Every row comes from one small tree of marks. The marks that hang from a mark follow it in brackets, in alphabetical order. Every link used is in the known rows. Which tree was each row made from?
Known rows:
vefem{kubifo}: [ -4.3  -3.5  -0.2 -14.7   7.9   4.5   2.4   4.1  -1.5  -4.8  -3.5 -10.7
  -4.6  -0.9  -0.2  10.5  -5.6   5.4   1.9  -2.2   5.4]
zuset{feto}: [-0.3 15.9 -0.6 16.5 10.7  3.0  8.4  6.6 -5.9 -3.6 -2.2 -8.4  6.0 -1.6
  2.7 -0.4  1.9  0.9  2.2  1.0 -2.7]
sapoduv{zovul{topu}}: [ -2.0 -10.5  15.0   1.0  10.7  -1.9  22.0  -6.0   4.2  -4.3  -2.3  -7.8
  -3.8  13.5  -5.7  -4.8   1.2   7.7   2.3   9.6 -20.8]
feto{badep}: [  0.4 -22.3  11.3  -4.0  -9.6  -6.7   9.4  -5.4  -3.8  -4.4   0.2  -4.9
   1.5  -3.9   6.8  -0.8   1.7  -0.7   1.8  -1.6   9.8]
vefem{kubifo{kaburu{zovul{lunodi}}}}: [ -1.6  16.8  14.7 -29.9  19.0   6.2  24.7   4.1  -1.6   6.2  -7.5   4.2
  -2.1   7.5  -1.6  -3.2 -24.4   4.4   0.3  -5.1 -10.5]
vefem{kubifo{gofo kaburu{zovul} zuset}}: [  3.3  37.0   1.9 -68.5  31.1   5.6  19.3   2.2  -5.7 -11.7  -3.4  13.0
   0.2 -16.7  -7.4   0.0   0.5   5.0   4.9  -0.6  -0.5]
vefem{kubifo{kaburu{zovul} zuset}}: [  0.1  28.3   8.5 -50.7  24.0   5.1  21.3   6.0  -1.1  -7.4  -5.6   0.5
  -2.6 -11.4  -7.4  -3.5  -4.0   3.3   5.2  -3.5  -6.0]
zuset{feto{badep}}: [ -0.8  -7.9  11.4   6.3   1.6  -3.9  17.3   0.9  -9.4  -8.1  -2.2 -14.0
   7.4  -5.4   9.0  -1.2   4.3   0.8   4.1   0.0   6.1]
kaburu{kubifo zovul}: [ -8.8  15.0   0.7   8.4  -4.0  -4.1  15.6  -5.4   7.9  -0.3  -6.7  -1.8
  -3.3   3.7  -7.9  -6.5  -2.9   5.8  -1.0   0.3 -24.2]
kubifo{gofo kaburu{zovul} zuset{feto{badep}}}: [  7.9  34.2  12.5 -43.5  24.0  -2.5  35.4   0.4 -13.8 -15.2  -1.9   9.2
  11.7 -21.5   1.9  -9.6   9.6   0.8   7.5   2.2   1.2]
kaburu{kubifo{gofo zuset{feto{badep}}} zovul}: [  1.3  26.8  12.8 -26.2  10.7  -6.1  23.5 -15.9  -6.3 -17.3  -4.2   4.1
   7.2 -15.7  -4.3  -3.2   6.6   7.4   6.3   2.6  -3.8]
badep{feto}: [  2.8   4.8   0.7  30.2  -5.5   2.9   1.8  -8.2   5.2   1.2  -3.6   2.8
   1.2   0.0  17.2  -7.1 -15.5   3.0   1.7  -3.2  -6.5]
topu{zovul}: [  5.8  16.2 -13.5 -12.6  -1.2   0.2  -3.5  -4.0   6.5  -2.9   8.8  -0.9
  -0.6  -3.2  -7.3  -1.9  -7.1   2.6  -2.3   0.3   7.6]
kaburu{kubifo zovul{lunodi}}: [ -4.5  12.5  15.4   3.2  -2.5  -1.9  11.4 -15.5   6.6   9.6  -6.1   9.2
  -2.3  13.3  -6.6  -5.4 -22.9   5.6  -2.2  -2.9 -19.6]
kubifo{kaburu}: [ -0.2   7.0  -1.2 -12.5  -0.1   4.6  16.0   9.3  -2.5   3.6  -4.0   3.4
   3.2 -11.2   3.6  -9.0  -1.1   0.1   0.0   0.4   1.3]
gofo{kubifo}: [  0.4   4.0   3.2  -9.1  -3.2  -3.1  -6.0   2.0  -0.7   0.1  -1.1 -13.9
   1.9   8.2  -6.6  -1.7  -2.9  -0.6   0.7  -3.8  -3.5]
kaburu{kubifo zovul{lunodi topu}}: [ -4.3  16.3  28.9  -4.3   1.3  -2.8  18.3 -19.7   5.9   4.3 -10.9   3.2
  -2.0  17.1  -8.4  -7.5 -20.3  11.2  -2.1   2.4 -35.4]
sapoduv{zovul{lunodi}}: [  1.5 -14.0  14.9  -1.0   6.0   1.2  12.4 -14.4   3.6  11.5   2.1   7.1
  -4.2  18.6  -3.2  -3.4 -18.4   1.3   1.2   0.0  -0.2]
zovul{topu}: [ -0.6   2.3  13.5  -5.2   5.8  -0.7   5.8  -2.9  -0.4  -5.1  -4.0  -4.6
   2.4   5.4  -2.2  -2.6   1.9   6.1   0.3   6.3 -16.3]
kaburu{kubifo{gofo zuset} zovul{lunodi topu}}: [  7.2  36.5  28.0 -47.8  14.8  -1.4  10.2 -30.9   1.3  -3.2  -5.5  23.0
   1.5   3.3 -13.9  -4.1 -14.3  11.9   1.8   5.5 -23.2]

Which tree is each row?
[  6.8  15.6  20.9 -32.8   3.0  -2.0  22.8   5.5 -12.5  -8.5  -4.3 -16.5
  14.2 -18.8  -0.5 -12.5   2.6  -1.6   7.8  -4.4  11.0] => gofo{kubifo{kaburu zuset{feto{badep}}}}
[  4.7  36.4  13.1 -41.4  12.9  -2.6  13.1   4.4   1.5  -2.7  -3.2  -3.5
   4.8  -3.6 -14.1 -14.1  -0.5  -2.8   3.3  -4.7 -15.0] => gofo{kubifo{kaburu{zovul} zuset}}
[  6.9  38.4   7.8 -27.9  15.1   4.8  13.4   9.3  -9.2  -2.8  -4.0 -11.8
  12.2 -15.3  -6.2 -11.7   1.5  -1.9   6.3  -3.1   3.6] => gofo{kubifo{kaburu zuset{feto}}}
[  2.0  35.8  14.6 -41.7  14.6  -3.9  12.9 -19.9   2.4 -13.5  -6.2  12.5
   0.2  -6.6 -14.6  -4.7   4.8  12.3   2.9   8.3 -26.4] => kaburu{kubifo{gofo zuset} zovul{topu}}
[  4.6  37.6  26.0 -45.3  17.5  -3.9  19.1   1.3   0.5  -7.5  -6.6  -6.4
   5.7   1.2 -16.4 -16.6   1.0   3.1   3.5   1.3 -30.2] => gofo{kubifo{kaburu{zovul{topu}} zuset}}
[  5.6  21.7  -3.9 -38.4  -0.2   2.3  -0.1 -18.3  -1.4  -6.3  -1.2  16.4
   0.8 -20.7  -7.2   0.7   1.9   7.1   3.5   2.4   8.9] => kaburu{kubifo{gofo zuset}}
[ 10.3  17.8  10.3 -46.7  13.8   2.6  27.6  -0.1 -17.4 -13.1  -0.3   8.2
  14.0 -31.6   7.0  -5.3   9.2   1.2   7.4   2.4  20.5] => kubifo{gofo kaburu zuset{feto{badep}}}
[  3.4  37.4  15.8 -75.0  37.4   4.8  26.5  -0.8  -6.0 -16.9  -7.6   7.7
   0.0 -12.7  -9.5  -0.7   0.7  11.0   5.2   6.3 -14.9] => vefem{kubifo{gofo kaburu{zovul{topu}} zuset}}
[ -2.9  19.5  19.4  -9.0   2.4  -7.5  26.1 -11.2  -1.9 -12.6  -6.7  -8.2
   5.9 -11.3  -4.5  -9.7   2.1   4.8   6.2  -0.2 -10.2] => kaburu{kubifo{zuset{feto{badep}}} zovul}
[  3.7  15.5   7.9 -25.7   0.4  -2.1  17.3 -15.7 -10.3 -13.9  -3.6   2.7
   8.9 -25.6   2.4  -1.5   6.1   7.3   7.0   2.9  14.5] => kaburu{kubifo{gofo zuset{feto{badep}}}}
[  2.2  22.6  35.1 -28.5  12.3  -1.7  21.4  -1.6  -1.1   6.4  -9.3  -3.5
   6.1  19.4 -10.6 -15.8 -19.2   5.0  -1.2  -0.8 -35.1] => gofo{kubifo{kaburu{zovul{lunodi topu}}}}
[  7.2  48.0  37.3 -27.9  30.7   4.9  30.8  -6.7  -6.2  -1.1  -7.2   8.0
  10.6   0.7  -6.4 -14.7 -12.6   4.7   4.7   2.9 -25.0] => kubifo{kaburu{zovul{lunodi topu}} zuset{feto}}
[ -1.6  27.6   8.1 -16.8   0.9  -3.5   9.4 -13.2   8.2  -3.9  -4.2   5.5
  -2.3  -6.0 -13.2  -8.6  -2.8   4.3   2.7  -1.4 -15.8] => kaburu{kubifo{zuset} zovul}
[  2.5  30.2  25.7 -34.2  13.8  -6.6  31.1   6.5  -8.8 -10.8  -5.2 -17.2
  13.3  -9.1  -5.8 -16.2   2.2  -2.3   7.6  -4.4  -9.6] => gofo{kubifo{kaburu{zovul} zuset{feto{badep}}}}
[  6.3  57.8   1.1 -36.3  33.5   4.6  24.6   3.5  -9.5 -10.2  -0.8  14.1
   9.9 -17.7  -5.7  -8.0   7.5   1.6   5.2   3.1  -7.2] => kubifo{gofo kaburu{zovul} zuset{feto}}
[  6.1  36.8   4.6 -20.3  17.5   8.0  21.2   7.2  -8.8  -4.1  -2.8   1.0
   9.4 -23.3   0.4  -9.9   2.5  -0.5   6.0   1.0   5.8] => kubifo{kaburu zuset{feto}}
[  7.8  15.5  -0.4 -60.0  23.1   6.0  -6.1  -8.6  -6.7 -12.8   1.1   8.3
  -2.6 -15.7  -4.9  13.2   0.7   5.8   5.8  -0.5  17.3] => vefem{kubifo{gofo zuset}}
[  7.8  30.3  39.0 -43.7  19.6   1.7  22.1 -12.4  -0.2   2.8  -5.0  16.0
   4.6   2.0  -9.5 -15.5 -14.9   3.2   2.4   1.9 -23.1] => kubifo{kaburu{zovul{lunodi topu}} zuset}
